Known rows, with every way that one mark hangs from another:
(j_404 j_52 j_142 (j_286 j_613) j_417): [ 15.5 -27.7  18.6  46.1  -6.0   4.5  15.2   3.4  19.1 -10.8  41.7 -17.5
  37.0  -1.1 -24.9  15.1  53.7 -17.3 -15.1 -57.8  -2.4  -4.9   9.3 -27.5
  10.9]
(j_142 (j_404 j_286 j_417)): [  0.3   1.1 -14.1  -2.8  23.1   6.3 -17.1   9.1  12.6   0.4   9.1 -17.5
   5.6  -0.7  12.9  -7.5 -13.9 -16.1  11.4  -9.6  20.1  -9.9  -3.5  -6.7
 -11.7]
(j_417 j_404): [ -3.8  28.8  -0.2 -18.7 -28.0 -22.3  12.6   0.7  -0.6  19.6 -50.4  11.9
  -7.7  13.8  -1.4  -1.3 -36.4  17.3  13.4  30.1  14.1  29.6   5.1  30.8
  -8.0]
(j_621 (j_404 j_52)): [ 20.1  20.1  10.6 -14.6  13.1  -3.0 -25.3   4.0 -25.5  -7.2  -9.8   3.0
 -15.4   5.1  -3.6 -10.5 -28.0  -1.4   8.4  45.5   2.9   7.9  -5.4  11.1
  -1.7]
(j_142 j_404): [-19.6  13.6 -18.4 -28.5  22.8 -14.2 -18.9   7.8  -5.3   9.0 -26.8  12.4
 -10.4   3.2  12.8 -20.8 -39.0   3.4  24.2  31.9  15.1  -4.0  -8.8   4.8
  -2.4]
(j_428 j_341): [-16.7  11.7 -26.2 -46.5 -11.5  -7.9 -11.2   2.7 -24.5   9.6 -23.6  11.0
  -8.6   6.8  -2.3   9.4 -39.5  42.4  31.4  36.4   5.5   1.6 -11.8  16.9
 -21.7]
(j_417 (j_404 (j_52 j_313) j_142 j_286)): [ 16.3   2.2  -6.7  20.3 -22.4 -15.9  20.1  -6.5   2.6   3.5  -8.5  -9.8
  10.3  -1.9 -20.8   7.8  11.3  -5.5  -9.4 -25.4  10.0  21.5  17.1  12.3
 -23.6]
(j_341 j_621): [-30.3   1.4  -0.4 -24.3   8.1   6.2   6.7 -11.2   5.7  -9.8 -29.0  37.2
 -23.7  -0.1  33.9 -10.1 -19.3  40.1  12.8  44.6 -12.1  -5.4 -10.6  14.7
  24.4]
(j_142 (j_404 j_52 (j_286 j_613) j_417)): [  2.5   9.2   3.9   3.9  18.7  -6.7 -17.6  18.3   1.9 -16.8  18.3 -26.4
  20.5 -10.6  -3.7  -7.4  -2.7 -21.9   2.2 -18.9  31.9  -8.1   4.9 -10.4
   1.2]
(j_428 (j_341 j_621)): [-27.8   4.8 -27.0 -42.9  -3.4  -0.7  -1.6  -4.7 -20.1  -9.6 -24.1  23.7
 -20.8   0.1  13.8   4.8 -34.8  57.9  31.3  40.6   0.0 -10.0 -17.4  24.3
 -14.0]
(j_621 (j_404 j_142 (j_286 j_613) j_417)): [ 14.8 -10.3 -14.2  25.3   2.9  10.6   0.7  -6.1   4.2  12.6  10.0  10.7
   2.0   6.2  -4.6   1.9   3.6  -7.7  -7.4  -2.9 -14.8 -10.1  -7.1 -14.6
  -4.3]
(j_142 (j_404 (j_52 j_313) j_286 j_417)): [  8.6  -0.8  -4.9   0.3  21.6  13.2 -24.6  18.6   2.0 -19.2  19.7 -37.1
  15.2 -10.8   6.1  -1.0  -4.9 -28.0 -10.6 -14.5  31.3  -3.9   8.6 -16.8
  -9.0]
(j_286 j_613): [-37.0  22.6   3.6 -29.9 -22.1 -21.9   4.7   5.2  -5.3  22.1 -43.3  31.3
  11.8  -0.1   2.0  -4.5 -30.4  23.8   0.5  38.2   5.4  10.7   1.7  -8.7
  38.4]
(j_621 j_404): [  7.1  18.5  -7.2 -20.8   8.3   0.2 -19.5  -1.4 -17.7  12.8 -24.6  18.0
 -21.9  10.0   9.6 -10.6 -40.7   8.1  10.8  55.0  -5.1   4.4 -11.3   9.0
  -1.9]
(j_142 (j_404 (j_52 j_313) (j_286 j_613))): [ -8.5  13.3 -13.4 -11.1  16.4 -16.0 -20.0  11.4 -12.3 -10.6   2.3 -16.8
  16.2 -23.1  -2.8 -11.4 -12.4 -16.8  -6.2  -7.5  30.7  -4.9  11.6 -12.0
   0.7]
(j_613 j_286): [-16.7  20.4   1.8 -10.4  -4.8  -2.2   2.8  -8.1   8.8  30.3 -43.1  -2.3
  -0.4   6.7  26.9  -8.4 -18.1  15.9   4.6  27.5   4.8  -0.7   7.1  -8.8
  -3.8]
(j_836 (j_404 j_142)): [-34.7 -11.6  -2.7  -2.3   3.5 -17.1   7.1   2.8 -15.0  25.3 -18.9  12.9
  -4.1  19.2   5.9   1.6   6.0 -16.8  19.5  -5.7 -12.0   6.8  -3.8  -0.8
  23.2]
(j_417 (j_404 j_52)): [  9.4  31.1  18.4 -12.3 -23.6 -26.1   6.0   7.5  -8.0  -0.8 -34.1  -4.3
  -0.4   9.8 -14.4  -0.1 -23.1   8.8  10.6  19.7  22.7  33.1  11.5  33.8
  -8.4]
(j_52 j_313): [-24.9   3.4 -15.8 -34.9 -15.2  17.3  -7.4   5.8  -6.8  16.3 -41.5   7.7
   0.5  -0.9  23.0   8.4 -36.0  10.5 -24.9  49.8   4.7  20.6   6.3 -22.4
  16.8]
(j_341 j_428 j_621): [-40.1   6.4  10.9 -41.0  -3.1  16.2  13.1 -13.1  31.5   4.4 -11.4  43.4
 -48.8  -9.8  34.3 -27.4  -7.3  32.7 -15.6  33.9 -37.8 -29.3 -21.9   8.0
  22.7]
(j_417 (j_404 j_52 j_142)): [  9.3   9.3   6.0   8.6 -20.6 -28.5  20.6  -1.1  -3.1   5.0 -28.4   9.8
  -1.4  16.4 -22.8  -1.1  -4.0   8.3  13.0   3.5   6.0  23.9   6.9  26.0
 -13.4]
(j_404 j_52): [  5.9  13.5  28.1 -18.7   2.5 -10.5 -13.0   8.7 -10.0 -10.5  -7.8  -4.8
   3.2   3.6  -5.7  -2.8  -9.3   5.4  10.7  25.2   9.6  15.7   3.1   7.1
  13.2]
(j_404 j_142): [-13.7 -20.7 -13.8   1.1  -0.1  -7.8  14.1 -11.4   8.6  25.0 -20.8  38.7
  -7.8  19.3   0.1  -2.4   1.9  18.1  16.5  16.6 -26.4  -0.1 -10.7  -7.4
   4.9]
(j_621 (j_404 j_142 j_286)): [ 19.4  -8.0 -22.0  14.5  14.9   0.5  -3.9 -20.2  -3.9  18.0   7.0  18.4
 -14.2   4.3  -1.9  -6.2  -0.5  -1.2   9.7   3.8 -22.0 -10.3 -11.7   1.4
 -18.3]

Rows:
[-18.8   8.8 -31.9 -39.6   3.2   2.2  -8.6  -4.3 -29.9 -11.7 -21.0  24.5
 -27.1  -0.9  11.0   0.6 -40.5  53.2  29.7  48.9  -2.8 -13.3 -19.2  27.6
 -21.0]  (j_428 (j_341 (j_621 j_404)))
[-15.2 -24.9   2.1  22.8   5.0   5.3   9.2   4.1   3.3  17.4  16.6 -15.1
  11.1  14.9   5.8  14.9  32.4 -35.8   6.9 -48.0  -8.3  -0.6   0.5 -12.1
  13.7]  (j_836 (j_404 j_142 j_286 j_417))
[ 22.0   4.3   2.3  23.6 -17.4 -26.1  20.5  -9.0   6.3   4.3  -2.5  -4.8
   6.5   3.3 -26.6   2.8  16.9  -1.1  10.9 -30.5   5.7  17.2  11.2  25.6
 -25.6]  (j_417 (j_404 j_52 j_142 j_286))
[-16.3  -2.4   8.7 -16.0  10.9  15.0   8.5 -15.6  17.4  -9.7   6.4  44.5
 -54.6  -9.0  17.3 -32.4   6.2  18.3 -18.1  27.0 -45.7 -37.1 -24.2  10.3
   8.6]  (j_341 j_428 (j_621 (j_404 j_52 j_142)))
[-16.1   8.5   0.6 -25.6   7.6  20.8   3.7 -21.0  24.8  -0.1  10.3  33.6
 -52.8 -19.4  30.1 -28.7  -3.0  18.1 -19.4  21.4 -40.5 -38.3 -23.1  13.6
   4.3]  (j_341 j_428 (j_621 (j_404 j_286)))
[-20.3 -21.6  14.9  14.1   0.0   8.6   0.4  20.5 -16.3  -1.3  -0.1 -20.8
  14.2  16.8   1.0  15.3  20.9 -39.6 -11.4 -18.1   3.3  14.4   8.4 -23.4
  27.6]  (j_836 (j_404 (j_52 j_313) j_142 j_417))
[-16.0  14.4  17.2 -30.8   8.3  17.2  -1.0 -10.2  13.8 -13.5   2.9  33.6
 -53.6 -13.6  24.5 -31.8  -7.8  18.4 -19.2  38.3 -35.3 -31.8 -20.9  16.0
  12.1]  (j_341 j_428 (j_621 (j_404 j_52)))
[ 10.6  10.1   2.0  21.9 -25.8 -34.7  26.3  -7.0   3.6   6.2  -8.5   1.5
  14.6  -2.3 -32.4   1.8  14.4   1.4   4.6 -30.1   9.8  16.0  14.6  20.2
 -12.2]  (j_417 (j_404 j_52 j_142 (j_286 j_613)))
[ -0.3   2.4  -3.2  -6.8  18.3  17.0  -7.4 -11.7  -9.2 -27.5  -1.5  11.8
 -21.5 -16.8  24.9  -8.6  -9.3  17.1  -5.7  27.6  -6.6 -10.7  -3.7  10.9
   6.7]  (j_341 (j_621 (j_404 (j_52 j_313) j_286)))
[ 24.3 -41.5   4.7  42.6   0.3  32.1   5.7   3.4  20.2 -15.3  44.0 -33.4
  28.9  -0.7  -9.9  23.0  49.0 -27.3 -32.7 -50.7  -4.2   0.9  13.1 -38.8
  -3.4]  (j_404 (j_52 j_313) j_142 j_286 j_417)
[ -3.4 -30.2  -7.3  35.7 -12.2  10.9  23.6  -4.3  30.5  17.0  20.6   6.0
  27.2   6.6  -7.4  14.7  36.8  -4.5 -11.2 -43.4 -14.4  -8.8  -0.4 -31.3
  11.0]  (j_404 j_142 (j_286 j_613) j_417)
[  4.0   5.3  -3.0   5.8 -25.8 -16.9  18.5   1.0  -5.6   4.0 -34.3   5.9
   2.6  10.6 -18.1   3.9  -6.9   4.5  -5.9  10.0   9.0  28.6  13.2  13.6
 -12.6]  (j_417 (j_404 (j_52 j_313) j_142))
[ 13.1 -38.5  -8.5  37.3   1.4  22.7  16.9 -10.1  35.4  14.1  30.5  -2.8
  14.8  14.1  -0.7  14.9  37.7  -8.6  -1.4 -44.0 -20.1  -8.2  -4.6 -23.0
  -7.0]  (j_404 j_142 j_286 j_417)
[ 33.2  -6.1  35.6  17.0   3.7  20.2 -11.3  12.6  15.1 -21.3  43.5 -46.8
  25.2  -2.0  -4.5  16.3  26.2 -20.9  -7.5 -35.2  15.1   6.7   9.7  -9.9
   1.4]  (j_404 j_52 j_286 j_417)
[-12.4   4.5  31.8   7.8  -2.3  -6.3  -4.9  22.1 -13.2  -5.0  19.6 -39.8
  27.5  -2.4  -2.8  14.7  23.1 -42.0  -5.0 -42.1  20.2   9.9  13.6  -8.3
  32.4]  (j_836 (j_404 j_52 (j_286 j_613) j_417))
[-27.4 -19.2   1.9  22.2  -4.0  -3.5  13.8   7.0   0.1  20.3  10.6 -10.1
  20.7   9.1   0.8  14.5  31.2 -33.1   0.8 -48.4  -5.4  -1.0   2.9 -19.3
  26.4]  (j_836 (j_404 j_142 (j_286 j_613) j_417))
[ 39.3   7.2  14.6  11.1  13.6  17.7 -23.2   6.6  -8.0 -13.5  26.2 -26.3
  -0.1   1.4  -2.2   2.9  -2.2 -20.5  -4.7   3.3   5.6   1.5  -0.8   0.2
 -10.3]  (j_621 (j_404 j_52 j_286 j_417))
[ 17.1 -28.7  -6.4  27.0   4.0   5.0   5.9 -11.2   4.3  -3.7  28.9 -13.0
  17.3 -13.0 -14.9  10.5  41.5 -15.0 -18.9 -40.3  -9.5  -0.3  12.2 -22.2
  -8.2]  (j_404 (j_52 j_313) j_142 j_286)
[ 26.1  -9.7  21.3  12.2  -3.9  35.4 -12.1  15.1  10.6 -22.4  34.9 -54.5
  29.5  -9.4   2.8  24.0  20.1 -26.8 -36.0 -27.8  21.4  13.3  18.4 -27.4
   3.7]  (j_404 (j_52 j_313) j_286 j_417)
[ 28.8  12.3  -2.1  -3.1   9.6  10.0 -25.8  -0.6 -20.3  -7.5  10.2 -18.1
  -4.8 -12.4  -1.3  -0.5 -13.5 -15.2 -12.4  15.3   6.0   4.4   5.1  -2.3
 -11.8]  (j_621 (j_404 (j_52 j_313) j_286))
[-11.9 -18.3 -20.2  19.4  -7.5 -17.1  23.6 -20.1  15.9  27.5   6.1  26.6
  15.9  -5.6 -12.8   1.0  27.9   7.9   3.6 -34.0 -20.2 -11.5  -0.8 -15.0
   6.7]  (j_404 j_142 (j_286 j_613))
[ 15.5  11.2  -2.9   3.9   0.2  13.4 -13.0   2.5  -2.2   7.1   4.4  -4.1
   3.1   0.1   5.2   1.8 -15.9  -8.1  -8.9  13.9   1.8  -2.4  -4.3  -7.6
   1.6]  (j_621 (j_404 (j_286 j_613) j_417))
[  8.8   2.6 -16.8  15.9 -20.6 -22.3  28.1 -15.9  14.4  24.1 -17.9  11.4
   0.1   8.8 -14.1   3.0   4.2   6.6  12.4 -21.1  -3.0  14.4   4.7  23.2
 -25.1]  (j_417 (j_404 j_142 j_286))
[ -3.1 -22.4  -0.3   6.9  -1.5   1.6   4.8   1.9  -7.2  -3.7  -8.4   8.4
   6.8   4.7  -9.1   3.9  13.0  -0.6 -14.4   8.9  -9.5  10.3   6.1 -21.9
   6.7]  (j_404 (j_52 j_313) j_142)
[ -9.1   2.7 -29.9 -25.7   3.3  11.8  -8.3  -5.1 -20.1 -15.1  -4.7  10.4
 -20.2  -2.7  12.1   6.2 -28.2  44.5  23.7  28.0  -0.8 -16.4 -17.2  22.8
 -24.8]  (j_428 (j_341 (j_621 (j_404 j_286 j_417))))
[  9.3  -2.4 -23.1  13.9   5.6  -7.4   0.8 -16.4  -6.9  19.7   0.1  24.5
  -5.8  -2.2  -6.1  -7.1  -2.0   0.0   2.9   4.6 -19.0 -11.1  -8.7  -4.4
  -7.2]  (j_621 (j_404 j_142 (j_286 j_613)))
[  7.1  -3.9  27.3  -6.8  -8.7  32.6 -15.2  27.0  -1.3 -21.0  -1.6 -32.4
  19.7   8.4   7.2  18.0  -8.2 -12.2 -32.5  21.7  20.3  23.8  12.9 -28.3
  20.2]  (j_404 (j_52 j_313) j_417)
[ -7.0  -4.9  22.6   4.6   0.7  13.4 -10.4  22.1 -12.9  -7.6  20.6 -50.7
  21.1  -2.5   7.4  21.1  20.7 -49.0 -16.7 -37.1  21.2  15.2  16.1 -16.2
  20.5]  (j_836 (j_404 (j_52 j_313) j_286 j_417))
[ 22.2  -0.2  -5.4  20.5  10.5 -12.3  -5.0  -9.5 -15.3  -0.3  15.4   8.3
   1.1  -6.6 -20.2  -7.1   9.2  -8.8   0.8  -5.4 -10.5  -8.5  -1.8  -1.5
  -6.1]  (j_621 (j_404 j_52 j_142 (j_286 j_613)))
[  0.7   7.2   8.9 -10.8  24.2   0.2 -24.7  24.2  -2.8 -18.7  -0.9 -17.9
   4.8   7.5   5.0 -10.9 -21.5 -14.7  11.5  15.9  28.1  -0.1  -0.4  -4.2
   0.7]  (j_142 (j_404 j_52 j_417))
[  7.4  10.6  -3.6  -7.6  30.2 -16.6 -22.5   5.3  -5.7 -11.3  14.1 -19.2
   4.3 -13.1  -1.6 -16.0  -7.0 -15.8  18.2 -12.5  23.9  -8.5   1.1   6.9
 -14.4]  (j_142 (j_404 j_52 j_286))
[ 12.0 -12.0 -10.4  11.6   8.2  18.0  -5.3  -1.5  -1.3  11.1  -8.8  18.6
 -13.8  24.4   4.6  -2.0 -15.2  -1.5   4.0  32.1 -18.6  -2.4 -14.5  -9.1
  -4.9]  (j_621 (j_404 j_142 j_417))
[ -2.8  31.0  -4.6  -5.0 -33.5 -29.1  18.8  -3.9   5.3  21.0 -29.4   2.8
   9.2  -4.5 -11.2   2.5 -17.9  10.4   4.5  -5.4  18.4  21.6  11.0  25.5
  -7.9]  (j_417 (j_404 (j_286 j_613)))
[ -4.8   6.8 -25.7 -29.5   5.9   1.1 -11.1  -6.7 -29.2 -22.8  -1.0   9.8
 -21.1  -9.6   3.6   4.0 -25.1  42.8  27.1  26.7   1.8 -15.6 -14.5  27.7
 -26.2]  (j_428 (j_341 (j_621 (j_404 j_52 j_286))))
[ 16.8   2.6  34.8  16.3  -8.9   8.6  -3.4  16.1  10.8 -19.0  33.8 -37.5
  36.9  -9.7 -11.7  15.4  24.5 -16.5 -17.6 -34.9  21.6   4.7  14.4 -18.2
  19.9]  (j_404 j_52 (j_286 j_613) j_417)
[ 17.1  23.1   5.1  -0.5 -25.3 -13.1   6.2   2.6  -3.9  -0.3 -14.8 -25.1
  11.2  -7.7 -11.7   8.4  -8.4  -4.8 -10.1  -9.9  26.0  29.3  21.3  19.6
 -17.6]  (j_417 (j_404 (j_52 j_313) j_286))
[ 23.1  26.0  13.3   2.2 -19.6 -23.3   7.9  -0.5   0.3  -0.2  -9.7 -19.4
   7.1  -2.8 -17.4   3.1  -3.9  -0.4   7.8 -14.3  21.6  25.3  14.8  32.2
 -19.5]  (j_417 (j_404 j_52 j_286))
[  8.6 -16.6   6.3  30.0  -1.1 -22.4  15.9 -10.8   3.9  -0.9  26.8   3.2
  25.2 -12.3 -29.4   1.8  45.2  -4.3   0.0 -47.2  -8.9  -7.4   9.1 -12.2
   6.7]  (j_404 j_52 j_142 (j_286 j_613))
[-18.8  13.3  23.1  -3.3   0.1 -25.6  -4.7  11.6 -24.0   2.0   8.5 -26.8
  19.3  -9.8  -5.7   6.3  18.0 -33.6   5.3 -35.3  15.9   8.1  13.1   1.8
  29.4]  (j_836 (j_404 j_52 (j_286 j_613)))
[-21.4  -8.9   2.3 -13.1   6.4  31.4  12.5 -13.4  30.4  -1.2   4.1  45.4
 -53.1   0.1  28.8 -25.5   1.0  19.6 -23.7  29.0 -49.5 -37.9 -26.2   1.2
  10.7]  (j_341 j_428 (j_621 (j_404 j_142 j_417)))
[-12.3   9.6 -22.9 -36.2   5.7   0.2 -12.3  -2.0 -34.1 -22.3 -13.6  17.0
 -24.6  -3.2   6.4   1.4 -34.8  47.6  28.7  43.5   1.8 -12.4 -16.1  29.5
 -20.9]  (j_428 (j_341 (j_621 (j_404 j_52))))
[-15.5  -6.3  -6.9 -12.1   9.9  19.8  13.5 -26.5  28.0   4.0  12.8  43.9
 -54.3 -14.3  23.7 -29.7  11.2  18.3 -17.7  10.3 -52.1 -43.7 -25.5   8.0
   0.8]  (j_341 j_428 (j_621 (j_404 j_142 j_286)))
[-16.9  14.9 -22.0 -15.0  16.6 -22.0 -12.8   1.9  -0.5   9.3  -7.7   4.0
   5.9 -14.0   3.9 -16.1 -21.2  -2.1  15.1  -2.3  19.3 -12.4  -1.0  -1.3
  -1.3]  (j_142 (j_404 (j_286 j_613)))
[ 14.3 -29.8  24.1  27.4   2.7  14.3   6.9  10.8  13.0 -13.5  14.8  -3.8
  14.5  25.2 -12.1   8.8  27.8  -8.8  -1.8  -9.2  -8.7   5.4  -0.5 -20.1
  10.0]  (j_404 j_52 j_142 j_417)
[ 33.0 -37.3  18.7  47.0   7.1  17.6   9.4  -1.3  23.8 -13.7  51.3 -26.1
  24.1   6.9 -17.6  16.2  55.3 -22.2  -6.2 -58.6  -8.5  -5.5   4.7 -20.3
  -6.7]  (j_404 j_52 j_142 j_286 j_417)
